Each row was made from one path, in order. Every step used is in the known rows, and no mark comes twice. Write each row's path.
In the rows, 128 means zero.
Known rows
mumaro makag rinim rinini nebo: [142 126 132 127 137 144 143 112 142  63 164 185 145 117 123  76 127 131
  82 111  99  93 159 106 180  65 114  96 151]
fozof rinim tisu mumaro: [ 99  77 130 126  89 158 159 120 130 111 159 159 116 112 159  67 108 139
  78 122 129  95 123 114 127 104 112 105 173]
rinini rinim tisu mumaro: [140  93 122 134  94 166 153 147 130 148 144 174 139 120 128  83 124 101
  72 124 115 101 147 118 112 139  99 150 166]
seda rinim vomed kesu: [163 100  94 136 143 127 151 142 145  91 141 223 101 146 162  96 141  93
  75 149  67 102 129  85 166  99  60 147 195]
nafu seda rinim fozof mumaro tisu: [115  97 141 124 148 141 146 113 109 129 132 167  89 112 164 130 155 101
  68 120 123 103 100  97 123 118 103  94 155]
seda rinim makag: [136  95 115 131 162 151 158 125 146 108 160 132 118 120 164 104 150 165
  70 135  86 107 126 106 123 115 124 131 158]
fozof rinim rinini nebo: [102  89 139 128 140 157 157  95 144  47 153 230 110 132 130  82 149 159
  83 130  78 120 151  90 180  70  48 126 183]
nafu seda rinim makag mumaro: [117 126 112 120 149 139 160 120 117 120 154 114 109 110 166 132 152 102
  64 133  91 113 109 121 135 105 134 126 130]
rinim makag: [123  80 125 131 133 133 161 123 150  73 149 118 124 115 140  83 151 172
  76 118  92 111 141 104 146 115 131 126 151]
seda rinim makag mumaro: [135  91 108 137 141 157 164 115 139 108 157 132 130 113 169 101 128 112
  72 143  95  99 121 120 128 111 147 102 148]
fozof mumaro: [111  66 159 147 146 143 158 104 160  68 133 174 109 117 121  74 172 101
  69 120 106 105 132  87 146 116 120 102 155]
fozof rinim makag: [ 89  70 117 121 137 150 161 117 147  78 159 119 114 111 156  80 141 182
  78 126  95 103 126 105 136  96  99 114 169]
nafu seda rinim rinini: [131 140 130 122 162 126 152 117 105  95 151 183  79 124 146 143 182 140
  61 124  71 129 123 101 158  99  85 159 145]
rinim fozof: [128  66 159 125 105 103 159 110 130  58 131 148  98 125 152  81 157 148
  81 110 105 111 120  96 166 118 120 110 159]
kesu vomed: [124  86 140 146 121 126 163 121 126  33 159 134 117 129 148  88 169 151
  63 115  75  94 140  82 209 127  72 152 186]
seda rinim fozof: [140  81 145 127 138 128 157 116 125  92 143 159  95 129 173 103 154 144
  75 128  97 107 108  98 139 119 115 115 164]
tisu mumaro: [129  93 164 137 109 144 152  96 112  85 161 156 121 122 134  71 147 116
  63 109 112 112 136 113 151 114 131 128 146]
mumaro makag: [132  95 145 135 142 144 145 106 125  86 169 101 120 119 140  67 154 149
  67 104 123  96 135 102 158  95 114 117 149]
rinini rinim makag: [130  86 107 127 143 155 155 143 149 116 142 135 137 118 123  97 159 144
  73 127  81 107 149 110 126 130  90 160 162]
seda rinim tisu: [140 102 122 136 126 149 166 138 145 115 147 162 111 128 167  97 133 127
  75 133 102  97 119 102 121 122 107 128 168]
nafu seda: [101 126 156 121 135 112 159 108 112  75 143 123  91 124 136 112 187 113
  60 105  86 122 120 103 168 105  88 161 138]
vomed kesu: [135  88 137 122 121 110 152 117 138  45 134 158 107 152 137  55 159  87
  67 128  86 110 152  87 195  94  78 153 193]
makag rinim: [119 120 152 124 112 121 165 111 136  48 143 148 127 123 138  82 142  88
  72 109  80  92 129 116 164 103 109 121 149]
makag mumaro fozof rinim: [ 96  92 157 110 109 163 167  88 106  56 151 169 119 102 175  80 137  87
  79 117 123  79 102 108 174  86 110  65 151]
rinini rinim: [128  98 136 133 140 151 156 123 129 100 140 156 123 134 120  93 172 100
  66 122  78 107 143 106 144 128  54 173 165]
nafu seda rinim makag mumaro fozof: [117 133 125 103 148 150 159 124 107 116 153 133 110  96 181 139 158 114
  68 124 106 100  97 114 145 100 148  99 125]

Write each row's path
[128 100 180 114 108 157 150  99  96  80 158 178 123 106 154  79 151 132
  69  98 129  97 121 103 165 108 145  95 139] : tisu mumaro fozof
[130 135 121 120 134 154 141 135 105 169 173 117 109 107 168 115 131 126
  62 118 137 101 110 118 113 104 144 123 136] : nafu seda rinim tisu mumaro makag
[117  94 158 109 113 167 146 100  92  71 166 224 111  97 158  87 142 169
  75 108 124 100 123 101 165  85 125  82 154] : tisu mumaro fozof rinim rinini
[138 120 135 125 110 114 159 115 129  33 143 206 121 118 124  94 141 122
  79 113  70 103 147 112 175  96 110 117 154] : makag rinim rinini
[130 116 137 124  70 136 160 134 136  97 147 163 143 111 144  72  97  89
  80 112 115  85 133 129 134 114 153  98 149] : makag rinim tisu mumaro
[125  44 149 136 137 132 141 117 148  90 139 144 107 103 143  67 151 147
  82 111 145  94 120  88 141 111 159  56 152] : rinim fozof mumaro makag
[123  78 118 136 109 134 167 110 143  75 145 119 137 107 147  78 127 113
  79 127 104 102 136 119 152 110 155  95 142] : rinim makag mumaro
[147 121 143 130 119 160 134 102 120  91 176 200 155 110 122  70 110 122
  75 110 117  99 159 120 165  71 149  90 145] : tisu mumaro makag rinim rinini nebo
[128  51 135 136 125 160 145 125 130 127 115 192 124 114 125  90 144  94
  81 122 124  91 136  96 117 140  77 100 175] : rinini rinim fozof mumaro tisu
[125  51 140 133 137 143 149 134 148 109 114 189 115 115 125  91 167 105
  78 127 104 103 134  93 125 139  97 113 166] : rinini rinim fozof mumaro
[ 93  70 106 128 107 173 161  95 121  94 156 125 137 102 165  73  97 119
  82 128 124  84 125 123 132  96  99  76 169] : fozof rinim makag mumaro tisu
[107  98 150 112 115 171 164  86 120  47 146 241 129 106 156  84 132 101
  89 125 110  94 128  98 195  65  95  63 159] : makag mumaro fozof rinim rinini nebo
[114  78  97 126 119 129 154 133 146  63 141 209  97 138 154  70 134 112
  84 141  78  99 129  85 180  79  33 132 204] : fozof rinim vomed kesu
[136  95 155 117  77 154 158 132 119 105 149 179 129 102 163  74 118 137
  82 104 147  90 123 104 142 117 156  83 148] : rinim tisu mumaro fozof
[134  86  97 133 113 175 156 121 121 131 139 142 161 107 132  89 113  79
  76 131 109  88 150 128 121 131  90 118 162] : rinini rinim makag mumaro tisu
[114 139 144 119 162 129 157 113 108 105 154 135  85 128 158 132 183 109
  55 121  80 118 107 105 146 104  85 160 143] : nafu seda rinim
[117  43 162 136 123 119 155 114 153  70 119 179  98 112 139  78 163 131
  82 118 120 107 121  85 146 123 140  78 158] : rinim fozof mumaro
[118  68 146 149 162 156 142 107 152  94 155 138 121 108 127  66 160 123
  68 113 136  91 134  89 137 100 138  79 147] : fozof mumaro makag
[101  92 171 106 113 173 150  95  95  85 167 178 115 101 168  77 141 143
  71 105 132  92 109 106 154  90 124  84 151] : tisu mumaro fozof rinim
[132  91 130 139 149 148 140 120 150  74 151 187 129  97 120  78 140 120
  77 114 117  86 144  99 147  88 153  60 145] : fozof mumaro makag rinim rinini
[119 116 145 112 147 113 153 120 107 107 142 139  77 123 170 132 176 130
  66 121  91 119  97 103 147 110 106 139 145] : nafu seda rinim fozof
